Known rows, with every step that occurs
N/P: [ 0.05  0.31 -0.57  0.30  0.08  0.66  0.71 -0.07 -1.31  0.37 -1.10 -0.65
  0.07 -0.44  0.16  0.19 -0.31  0.44  1.04 -1.10 -0.33]
T/J/S/M/H: [ 0.21  1.66  0.26 -1.23 -0.59  2.42  0.66 -0.14  1.13 -0.04 -0.31 -0.48
 -0.25  0.61 -1.21  0.56 -0.87 -0.09 -0.45 -0.27 -0.80]
T/J/P/M/S: [ 0.40 -1.78 -0.70  0.93 -0.84 -2.37  1.53  0.18  0.33  0.56 -2.27 -0.57
  0.16  0.06 -1.02 -1.28 -1.25  0.12 -0.31 -1.29 -0.82]
N/P/J/S: [-0.11  2.17 -1.08 -1.55  0.05  0.87  0.70 -0.08 -0.25  0.70 -0.66 -0.01
 -0.24 -0.76  0.19  1.81 -0.49 -0.98  1.89 -3.35 -1.88]
V/P: [-0.48  0.54  0.19 -0.54 -0.05  1.43 -0.25 -0.43 -0.44 -0.53  1.39  0.01
  0.37 -0.10 -0.11 -0.83 -0.14  0.08 -0.62  0.35 -0.49]
H/N/P/V: [ 1.00  0.66 -0.58  2.41 -0.30  1.85  0.11 -0.22 -0.95 -0.17 -0.11 -1.35
  0.29 -0.99  0.51 -0.83  0.34  1.67  0.49 -2.49 -0.14]
V/P/M/H/N: [ 0.09 -0.68  0.44  3.06 -0.84  0.37 -1.03 -0.30  0.01 -0.77  3.15 -0.53
  0.02 -0.11  0.25 -3.46  0.44  1.96 -0.28 -1.32  0.47]
T/J/S/M: [-0.37  0.85  0.01 -3.28 -0.39  2.13  0.77 -0.30  1.36 -0.01 -1.88 -0.39
 -0.20  0.06 -0.98  1.40 -1.08 -0.86  0.00 -0.89 -1.19]
P/M: [-0.44 -2.48 -0.36 -0.12 -0.26 -0.92 -0.32  0.07  0.08 -0.22  1.14  0.25
 -0.07 -0.11  0.09 -1.42 -0.52  0.41  0.81 -0.69 -0.10]
M/H/N: [ 1.01  1.24  0.57  3.78 -0.56 -0.23 -0.39  0.05  0.42 -0.01  0.58 -0.80
 -0.30  0.10  0.30 -1.14  1.05  1.45 -0.46 -1.01  1.00]
J/S/M/H: [ 0.74  2.11 -0.07 -0.40 -0.44  2.46  0.01  0.12  0.30  0.13  0.45 -0.17
 -0.27  0.63 -0.87  0.14 -0.23 -0.21 -0.54 -2.45 -1.16]
T/J/P: [-0.52 -0.72  0.01 -0.92 -0.15 -1.35  1.43 -0.15  0.65  0.80 -2.71 -0.96
  0.04  0.43 -0.79  0.92 -0.46 -0.05 -0.60  1.61 -0.70]
T/J: [-0.47 -0.42  0.36 -0.71 -0.14 -0.07  0.57 -0.25  0.79 -0.14 -0.67 -0.33
 -0.04 -0.06 -0.35  0.41 -0.65  0.12  0.07  2.20  0.35]
V/P/N: [-0.79 -1.29 -0.71 -0.60  0.44  1.57 -0.91 -0.94  0.26 -0.74  0.42  0.55
  0.07  0.12 -0.56 -1.06 -0.14  0.73 -0.21 -0.89 -0.93]
M/H: [ 0.62  0.81  0.29  2.09 -0.23  0.27 -0.13  0.18 -0.24  0.00  1.62 -0.11
 -0.04  0.52 -0.25 -0.81  0.20  0.80 -0.51  0.60  0.32]
T/J/S/M/P: [ 0.09  1.56 -0.68 -2.13 -0.76  0.24  1.54 -0.40  0.52  0.14 -2.97 -0.59
 -0.21  0.30 -1.27  0.46 -1.50 -0.42  0.85 -1.52 -1.63]
V/P/M: [-0.89 -1.88 -0.14 -0.67 -0.30  0.58 -0.63 -0.37 -0.42 -0.76  2.55  0.25
  0.32 -0.20 -0.02 -2.29 -0.62  0.49  0.18 -0.33 -0.52]
J/T: [ 0.57 -1.25  0.25  2.18 -0.06 -0.40 -1.03 -0.24  0.28 -0.26  2.04 -0.20
 -0.03 -0.08 -0.18 -0.61  0.34 -1.10 -0.14 -0.22 -0.06]
T/J/P/V: [-0.02 -0.83 -0.33 -0.53 -0.22  0.20  1.16 -0.24  0.30  0.28 -0.75 -0.95
  0.56  0.35 -0.92  0.22 -0.69  0.51 -1.15  1.93 -1.20]
S/M/H/N/P: [ 1.38  2.59 -0.16  3.45 -0.73  2.50  0.19  0.45 -0.68  0.48 -0.50 -1.56
 -0.45 -0.21  0.24 -1.14  0.35  1.78  0.68 -4.00  0.23]

Rows
[ 0.09  1.93 -0.91  0.32  0.01  0.67  0.47  0.42 -0.75  0.64  0.61 -0.08
 -0.12 -0.73  0.62  0.70 -0.44 -0.15  2.03 -2.11 -0.87] -> N/P/J
[ 1.94  2.94 -0.19  5.59 -0.92  2.15 -1.13  0.60  0.22  0.42  3.26 -1.20
 -0.65 -0.57  0.50 -1.23  0.55  0.13  1.52 -5.03 -0.46] -> S/M/H/N/P/J/T
[ 0.89 -1.10 -0.71  1.82 -0.68 -1.00  0.02  0.31 -0.29 -0.26  0.43  0.36
  0.14 -0.37 -0.21 -2.15 -0.78  0.20  0.29 -3.00 -0.17] -> P/M/S
[ 0.73  1.81 -0.81  0.46 -0.66  0.11  0.63  0.31 -0.79  0.26 -1.23 -0.33
 -0.12  0.39 -0.46 -1.06 -0.79  0.34  0.95 -2.59 -0.93] -> S/M/P
[ 0.60  0.65 -0.67  2.49 -0.07  0.30 -0.51  0.13 -0.39  0.36  2.74 -0.26
 -0.21 -0.79  0.40  0.06 -0.05 -1.21  1.92 -2.20 -0.97] -> N/P/J/T
[ 0.27  2.67 -1.26 -0.77 -0.44 -1.66  0.68 -0.13  0.17  0.44 -0.62  0.44
 -0.27 -0.08 -0.22  0.71 -0.60 -0.99  1.70 -2.90 -2.11] -> M/P/J/S
[ 0.53 -0.48 -0.69  0.32 -0.07  0.26  0.50  0.00 -0.53  0.43 -0.07 -0.62
  0.52  0.38 -0.59 -0.21 -0.07  0.39 -1.20 -0.26 -1.50] -> J/P/V
[ 0.04 -1.79 -0.58  1.89 -0.49 -0.68  0.07 -0.09 -0.61  0.17 -0.84 -1.08
 -0.26 -1.00  0.74 -1.57  0.02  1.49  1.87 -3.39  0.30] -> H/N/P/M
[ 0.24  0.20 -1.92 -1.40 -0.13  0.46  0.30 -0.68  0.37  0.08 -3.28  0.29
 -0.55  0.56 -1.37 -0.09 -0.92  0.11  1.21 -5.04 -2.43] -> J/S/M/P/N
[ 0.27  2.71 -0.79  0.16 -0.27  0.44  0.42 -0.18  0.40  0.65 -1.55 -0.68
 -0.47 -1.21  0.73  1.44  0.36 -0.36  1.92 -5.01 -1.24] -> H/N/P/J/S
[ 0.07 -2.02  0.23  2.76 -0.95 -2.41  0.69 -0.05  1.06  0.60 -0.96 -1.51
 -0.36  0.44 -0.40 -1.66  0.07  1.77 -0.24 -0.08  0.23] -> T/J/P/M/H/N
[ 0.79  3.97 -0.97 -0.06 -0.45  3.12  0.47  0.50 -0.39  0.77  0.97 -0.24
 -0.40 -0.08 -0.23  0.75 -0.66 -0.37  1.53 -4.52 -2.07] -> N/P/J/S/M/H
[ 0.29 -1.33 -0.62  2.28 -0.38  0.04  0.29  0.23 -1.61  0.19  1.56 -0.52
 -0.01 -0.01 -0.03 -2.07 -0.63  1.63  1.38 -1.21 -0.05] -> N/P/M/H
[ 0.11 -0.99 -1.63  1.12  0.09 -1.76  0.15 -0.62 -0.19 -0.03 -2.05  0.35
 -0.34  0.47 -0.74 -1.01 -0.46  1.10  1.28 -1.98 -0.92] -> M/P/N
[ 1.18  2.76 -0.31  1.56 -0.66  2.64  0.44 -0.04 -0.35  0.52 -1.67 -1.50
 -0.46 -0.26 -0.22 -0.03  0.27  0.91  0.50 -5.27 -0.78] -> J/S/M/H/N/P
[ 0.41  2.48 -1.03  1.04 -0.47 -1.92  0.48  0.39 -0.36  0.39  0.55  0.36
 -0.21 -0.04  0.22 -0.47 -0.53 -0.14  1.84 -1.65 -1.05] -> M/P/J
[-0.22 -0.21 -1.56 -2.13 -0.27  0.39  0.90 -0.91  1.18 -0.06 -4.00 -0.04
 -0.54  0.52 -1.69  0.32 -1.52  0.24  1.32 -2.82 -2.08] -> T/J/S/M/P/N
[ 0.06  1.00  0.13  1.52 -0.21  1.06 -1.57 -0.27  0.46 -0.60  5.10  0.40
  0.14 -0.45  0.19 -0.99  0.13 -1.57  0.23 -0.76 -1.17] -> V/P/J/T
